Every row comes from one small tree of marks. Brackets hold a mark, then the marks that hang from it, in alphabetical order. Every link used is in the known rows. Which tree was each row made from?
Known rows
{H {B V} E T}: [-19  15   4  -4 -12   6   8  -1  -4   9  -4   5   8 -20 -30  17  -4  10
   0]
{R {H B}}: [-15  16   9  -1  -8   2  -2  -8  -7   9  -3  24   0  -1   4  15  -1 -11
  14]
{F C}: [ 14  -4   5   3  -7  -9 -15  -9 -11  -4  13  18  -8 -13  15   0   2   1
   5]
{F C {H B E T W}}: [-20  23   7  -9   2   0  -6 -14   4   0  22  30 -13 -22  20  14   6  13
 -19]
{C {R {H T}}}: [ -2   5  13  17  -4   2   3 -11  -6  13   6  44   8 -15   3  -1  14   5
  16]
{R {H {B V} T W}}: [-22  27  -7  -3 -13  15  10 -10  -5  16  -8  19   9 -22 -10  29   2   8
  19]
{V B W}: [  6  15 -27   5   0 -30  10  -4 -10  -1 -18   0  11 -14 -16  41   0   7
  -3]
{E C}: [  9  -5   2   7  -6  -3 -16  -7 -13   4 -13  17  -5 -11  -7 -13  17   5
   0]
{T {H {E {C F}} {W V}}}: [-23  24  11  -1 -10   9 -12  -2   2   2 -23   9  -6 -15   5   7  -3   5
  -3]
{C F {R {H B E}}}: [-14  24  19  14  -5   4 -10 -12   1  14  28  49  -7   2  18   4  -5 -12
  -8]
{R {H B T {W V}}}: [-23  32  -3  -4 -10  14   7 -13  -2  12 -18  18  10 -18  -9  30  -5  10
  18]
{T {H W}}: [-17  12   2  -5  -2   9   6  -1   0   5 -13   3   2 -19  -2   7   9  -2
   7]
{B {V W}}: [  5  12 -18   3  -9 -16  11  -1 -13  -1 -25   2   8 -13 -18  22  -6   6
   1]
{H {B V} E T W}: [-24  30  -6  -9  -7  16  12  -1  -2  11  -1   4  10 -23 -34  23   0  18
 -12]
{F {H E T}}: [-17   5  16   3  -3  -7  -4  -5   0   0  -2  21  -7 -12   3  -5  16  15
 -21]
{E {C R}}: [ 16  -3   3  16   0  -1 -10 -10 -12   7  -5  38  -2 -12  -6 -18  15   3
  -4]
{T {H B}}: [-20   7   6  -7  -6   7   6  -3   0   7 -13   4   0 -18  -1  10  -4 -17
  20]
{H T}: [ -1  -5   1   7  -9   0  -1  -7  -8   7   0   7   5 -25 -16  -4  18  14
   7]
{R {H {B V} {E {C F}} T}}: [-24  18  14   9 -20   7 -14 -11  -4  15   2  29  -4 -16   4  15   5   5
  14]
{F {C R} {H {B V} E W}}: [ -7  32   5  -5   3   2   3 -12   2  -1  13  50 -11  -8  24  18 -18   0
 -27]
{T {H B E}}: [-30  14  20  -9  -3   4   5   4   2   4  -8   5   0 -10  -4  12  -3 -14
   7]

Write each row's tree
[ -1   6   3  -5  -3  -7 -12 -17  -3  -4  10  32 -20 -11  33   6  -7  -8
  -6] | {F C {H B}}
[-13   4  25   7   1   0  -3   1  -1   4 -11  29  -1 -12   2  -8  11  -5
   5] | {T {H {E {C R}}}}
[ -1  19   4   7   1   5  -1 -19  -3  11  27  50   0 -24  20  16   5   3
  17] | {F {C {R {H B T W}}}}
[-23  23  13  -6  -6   8  -2   3   1  -1 -36   7   2 -13  -6  11  -2   7
   2] | {T {H {E C} {W V}}}
[ -2  20   7   7   8   4  -7  -2  -5   6   3  35   0  -5 -13  -8  17  14
 -30] | {H {E {C R}} W}
[-10  39  -1   3  -2  15  -9 -12   1  10  -1  34  -4  -7  -9   7 -13   6
 -28] | {H B {E {C F R}} {W V}}
[  5  11   0   8   4  -1  -3 -22   0   2  21  50  -9 -30  30  -2  13  16
 -11] | {F {C R} {H T W}}
[-19  10   2  -8 -14  10  12  -2  -2   7 -23   2   3 -20  -6  20 -16 -16
  25] | {T {H {B V}}}
[-18  26   2  -9  -5   3   0 -13   2   0  11  27 -10 -24  15  23  -5  14
 -13] | {F C {H {B V} E T W}}
[-30  31   9 -13  -4  14   2  -1   3   4 -34   8   2 -15 -10  20 -10  -2
   4] | {T {H B {E C} {W V}}}
[  7  13   7   7  -9  -1  -2 -15  -9   5  11  50  -1 -10  24  19 -18 -10
  24] | {F {C {R {H {B V}}}}}
[-15  28   5  -2  10   7  -3 -11   2   5  -2  45 -11  -4   5  -1   7   3
 -39] | {F {H B {E {C R}} W}}
[ -6  17   1  11   1  11  -3 -18  -5  20   1  49   3 -22  -3   3  21   7
  11] | {E {C {R {H B T W}}}}
[  9  -3   9  13   0  -9  -5 -21  -2   0  19  51 -11 -27  34  -8   8  10
   0] | {F {C R} {H T}}
[-25  21  -3 -12  -1  15  10  -4   2  10 -10   4   2 -21  -5  17   0 -11
   9] | {T {H B W}}
[-13  27  15  13 -12   7  -4 -10  -1  13  18  47  -4   1  13  12 -16 -10
  -3] | {C F {R {H {B V} E}}}
[  6  12  -3  17   0   5 -19 -22  -3  10  10  49 -19 -14  24 -20  16   6
 -28] | {E {C {F {H W}} R}}
[  8  22   7   8  -5  -1  -4 -14  -7   0   2  48   1  -8  26  16 -13   4
  13] | {F {C {R {H {W V}}}}}
[-13   5  24  12  -4   2 -13  -4   1   7   2  30  -9 -14  13 -12  10  -7
   1] | {T {H {E {C F R}}}}
[ -6  20  -1  18  -5  15 -15 -24  -2  23  20  51  -6 -25  12  -1  19   5
   5] | {E {C F {R {H B T W}}}}
[ -5  12 -17  10 -13  -7 -12 -22  -5  10  -9  24 -15 -30   9   8   9   9
  -5] | {E {C {F {H {B {V W}} T}}}}
[ 15  -1   1  22  -6   1 -21 -17  -9  12  12  40 -11 -14   9 -23  14   1
  -9] | {E {C F R}}
